Each row comes from the steps of one path. Every step used is in the known rows, and no mark comes twice. Write the path behind each row, first mark first.
(in the rows, 128 means zero)
Known rows:
T, B, D, U: [139 105 105 141 129 192 144 131 140  95 101 114 130  96 110 142 152 124
 119 129 112 113 103 155 149]
X, U, D: [145 145 154 119 142 156 102  92 122 160 123 116 155 132 169 131 122 164
 200 110 111 126 110  82 128]
D, U, A: [115 157 113 143 132 112 193 169 132 152 102 112 124  99 140 120 146 130
 163 101 153 132  39 122 105]
S, G, U, A: [116 118 111 131 133  85 116 165 146 185 107 136  97 113 135  92 164 143
 112 112 161 109  89 121 141]
A, U, D: [159 135 147 133 128 138 118  92 138 131  97 116 161 152 165 157 169 153
 211 100 133 108  38  92 111]
X, U: [128 141 146 115 125 135 102 123 114 150 137  85 158 116 167 133 108 149
 175 116 116 116  99  89 132]
G, U: [141 116 128 122 118 103  98 157 144 148 113 109 148 105 149 139 167 141
 156 109 147 117  56  90 135]
B, D, U, X, S: [ 89 130 163 120 133 187 135  93 127 102  93 143 103  91 105 143  90 125
 139 139 136 160  55 135 132]
G, S: [123 135 172 116 117  79 146 156 127 127 133 134 115 128 165 147 153 135
 166 100 127 143 108 122 129]
G, U, X, S, T: [124 124 167  95 116 105  72 136 127 142 146 151 155 135 119 139 101 129
 113 147 141 142 123 103 136]
D, B: [117 147 143 132 128  98 167 149 118 113 155  92 130 113 186 134 166 117
 141 119 155 128 120  84 129]
T, B, D, U, A, L: [170 126  78 128 143 178 147 118 128  92  64 123 111  79 123 128 149 127
 144 162 115  91 110 171 100]
X, U, D, B: [118 152 141 134 151 149 126  97 120 132 144 110 166 132 184 121 139 150
 187 131 136 124 166  79 118]
G, U, A: [143 132 112 125 123 100 132 154 138 182 103 124 137  96 133 118 158 134
 149 100 156 104  62  99 110]
T, B, D, U, A, S, G: [128 103  55 155 146 148 166 126 137 103  85 148  59 119  68  89 118 116
  64 133 115 127 156 211 136]
G, S, T, B, D, U, A: [136 118  88 151 118 146 177 153 130 123 142 189 135 131  77 119 142 115
  77 122 102 111 213 211 119]
D, B, T: [ 89 143 162 147 105 101 160 161 115 123 210  94 122 152 181 141 140 100
 140 115 120 146 168 100 138]
X, S, T, B, D, U: [121  91 101 147 119 194 119 131 144  89 142 156 155 137  89 144 109 130
  71 127 107 153 189 178 164]
U, X, S: [114 150 209  91 132 121 120 110 111 130 116 120 104 112 161 150  87 124
 156 135 136 157  70  84 133]
G, U, D, B: [130 125 121 139 143 119 120 130 151 128 122 130 158 121 161 130 197 142
 169 128 171 127 123  84 121]
A, U, X: [147 153 181 101 117 111 117 103 104 121 104  94 144 126 163 160 129 124
 190 146 133  87  10  88 102]
S, T, B, D, U, X: [158 129 136 116 123 174 141 122 107 106 140 139 124 121  94 133 124 101
  79 167  96  93 142 160 141]
G, S, T: [140 134 157 117 103  68 148 167 118 135 185 155 132 164 151 138 148 129
 120  98 111 136 164 137 136]
T, B, D, U, A: [140 121  90 151 132 186 176 128 133 128  90 129 116  85  99 122 146 116
 109 121 119 101 110 162 123]
A, B: [141 152 145 103 131 105 122 127 116 120 113  85 134 113 125 135 149 124
 130 151 139 102 104 102 107]
X, U, A: [130 157 130 122 130 129 137 121 106 185 126 102 147 106 155 111 100 142
 165 106 122 103 103  97 105]
T, B: [163 124 151 115 127 126 127 151 122 124 119  91 131 117 164 149 151 123
 134 127 114 112 121 105 149]
S, G, U, X: [122 123 169  93 137  89  78 149 129 150 105 124  89 112 144 112 148 131
 126 160 152 107  63 106 153]

Which path is each row?
[ 80 108 140 156 134 106  99 156 156 141 182 143 109 175 158 112 177 133
 133 130 141 147 197 123 163]
S, G, U, D, B, T
[118 121 112 148 119 173 162 125 137 113 112 119 115  98 119 133 151 132
 136 101 126 130  45 139 137]
B, D, U
[154 151 107 127 125  75 184 126 114 148 116 117  88 123 127 114 110 113
 134  92 128 137  89 119  94]
U, A, S
[154 123  78 152 120 174 177 139 124 137 142 151 135 120  84 112 138 111
  63 118 105  95 167 177 130]
S, T, B, D, U, A
[131 141 132 148 135 129 141  97 134 103 122 112 172 151 177 150 183 142
 197 124 157 110  96  88 102]
A, U, D, B
[151 116  56 153 134 156 180 115 131 100  83 137 101 103  67 117 113 108
  99 125 111 123 130 187 104]
T, B, D, U, A, S
[114 139 188 103 123 127  92  89 117 108  94 114 153 131 153 170  93 134
 186 146 145 133  39  96 110]
A, U, X, S
[ 87 117 107 114 152 100  70 139 154 150  79 147 125 113  78  97 123 150
  83 166 182 129 159 143 118]
X, S, G, U, A, B
[106 136 150 161 113 131 134 108 133 112 179 112 165 188 176 159 158 123
 195 118 125 128 142 103 110]
A, U, D, B, T
[118 139  96 128 144  89 127 118 110 159 123 120  90 139 124  80  73 141
 122 118 118 131 151 146 119]
X, U, A, S, G
[109 114 158 116 140 201 115 100 129  81  83 140 116  93  96 152  91 117
 120 169 119 145 114 151 142]
T, B, D, U, X, S
[152 113 174 101 119 180 100  81 104 119 154 160 113 135 103 142  85 105
  59 154  90 123 200 138 159]
U, X, S, T, B, D
[168 103 135 126 120 179 129 103 121 119 120 113 106 105 129 141 149 118
 101 117  95  96 132 125 157]
T, B, D
[156 154  85 125 118  92 143 116  97 166 171 129 145 156 111  98  65 130
 111 105  98 120 181 138  93]
X, U, A, S, T
[ 73  98 130 143 159 120  79 129 173 117 118 162 126 142 152 113 163 162
 127 136 186 177 178 114 162]
X, S, G, U, D, B
[133 152 150 137 145 121 168 116 127 125 142 117 123 132 185 130 183 132
 166 112 150 135 129  78 126]
U, D, B
[145 133  47 158 112 129 200 118 120 127 146 160 104 138  62 100 108 109
  71  92 110 134 128 185 100]
B, D, U, A, S, T
[178 116  62 132 119 163 128  77  96 144 159 147 136 143  65  97  65 114
  59 126  65  89 252 174 114]
X, U, A, S, T, B, D
[150  89 144 102 119 177  53  95 129 124 135 171 145 121  76 141 100 118
  60 166 109 113 192 142 155]
G, U, X, S, T, B, D
[179 123 138 115 112 113 127 162 114 132 171 114 147 151 151 141 147 120
  91 125  99 107 178 121 155]
S, T, B
[ 86  86 136 122 133 106  58 157 166 137 107 139 119 126 138 124 133 163
 116 119 165 166 112 123 176]
X, S, G, U
[ 47  95 150 158 137 125  74 143 170 128 173 162 118 180 147 121 140 145
 128 130 154 193 227 129 170]
X, S, G, U, D, B, T
[176 135  78 121 125 107 124 122  98 145 161 125 158 156 102 106  67 120
  95 136  83 107 242 154 106]
X, U, A, S, T, B
[114 171 101 127 145 109 171 155 128 130  86 102 144  94  93 115 141 123
 139 155 163 106  82 137  73]
D, U, A, B
[129 139 178 104 110 118  92 102 109 119 145 135 168 167 138 161  88 131
 139 144 130 128  97 109 117]
A, U, X, S, T
[ 91 103 107 158 134  78 103 140 156 111 172 148  93 191 125 107 147 123
 121 135 135 171 216 147 143]
A, S, G, U, D, B, T
[163 100  58 146 115 150 150 126 130  74 144 141 128 150  68 127 116 111
  67 129  87 132 182 197 138]
A, S, T, B, D, U
[141 152  98 122 131 102 144 107 104 156 121 108 126 124 122 107  69 133
 156 109 114 125 125 118  87]
X, U, A, S
[ 64 138 181 113 152 119 118 153 137 107  98 132  89 122 142 125  93 140
 136 157 159 181  70 139 159]
D, U, X, S, G
[152 127  81 125 124  73 137 140 138 150  96 128 120 112 101 114 129 125
 138 104 145 127  83 122  90]
G, U, A, S
[113 149 164 116 110 105 116 140 116 130 169  87 127 149 121 145 125 105
 128 148 105 121 152 115 115]
A, B, T
[123 135 160 106 136 136 116 157 122  96 132 137 157 139 119 150  87 118
 110 174 124 156 161 145 142]
D, U, X, S, T, B
[128  96  93 125 130  63  88 152 150 118 107 126  91 140 118 109 140 141
 110 125 145 144 103 142 148]
A, S, G, U
[121 107  85 153 126 189 149 131 139 126 138 173 144 125  74 121 101 124
  59 117 115 144 195 183 138]
X, S, T, B, D, U, A
[112 124 180  92 131 117  70 124 135 134  96 133 138  99 132 149 106 135
 156 150 156 148  66  89 129]
G, U, X, S
[105 147 172 151 123 122 162 129 126 136 197 119 115 170 183 137 157 112
 164 109 119 156 176  94 133]
U, D, B, T
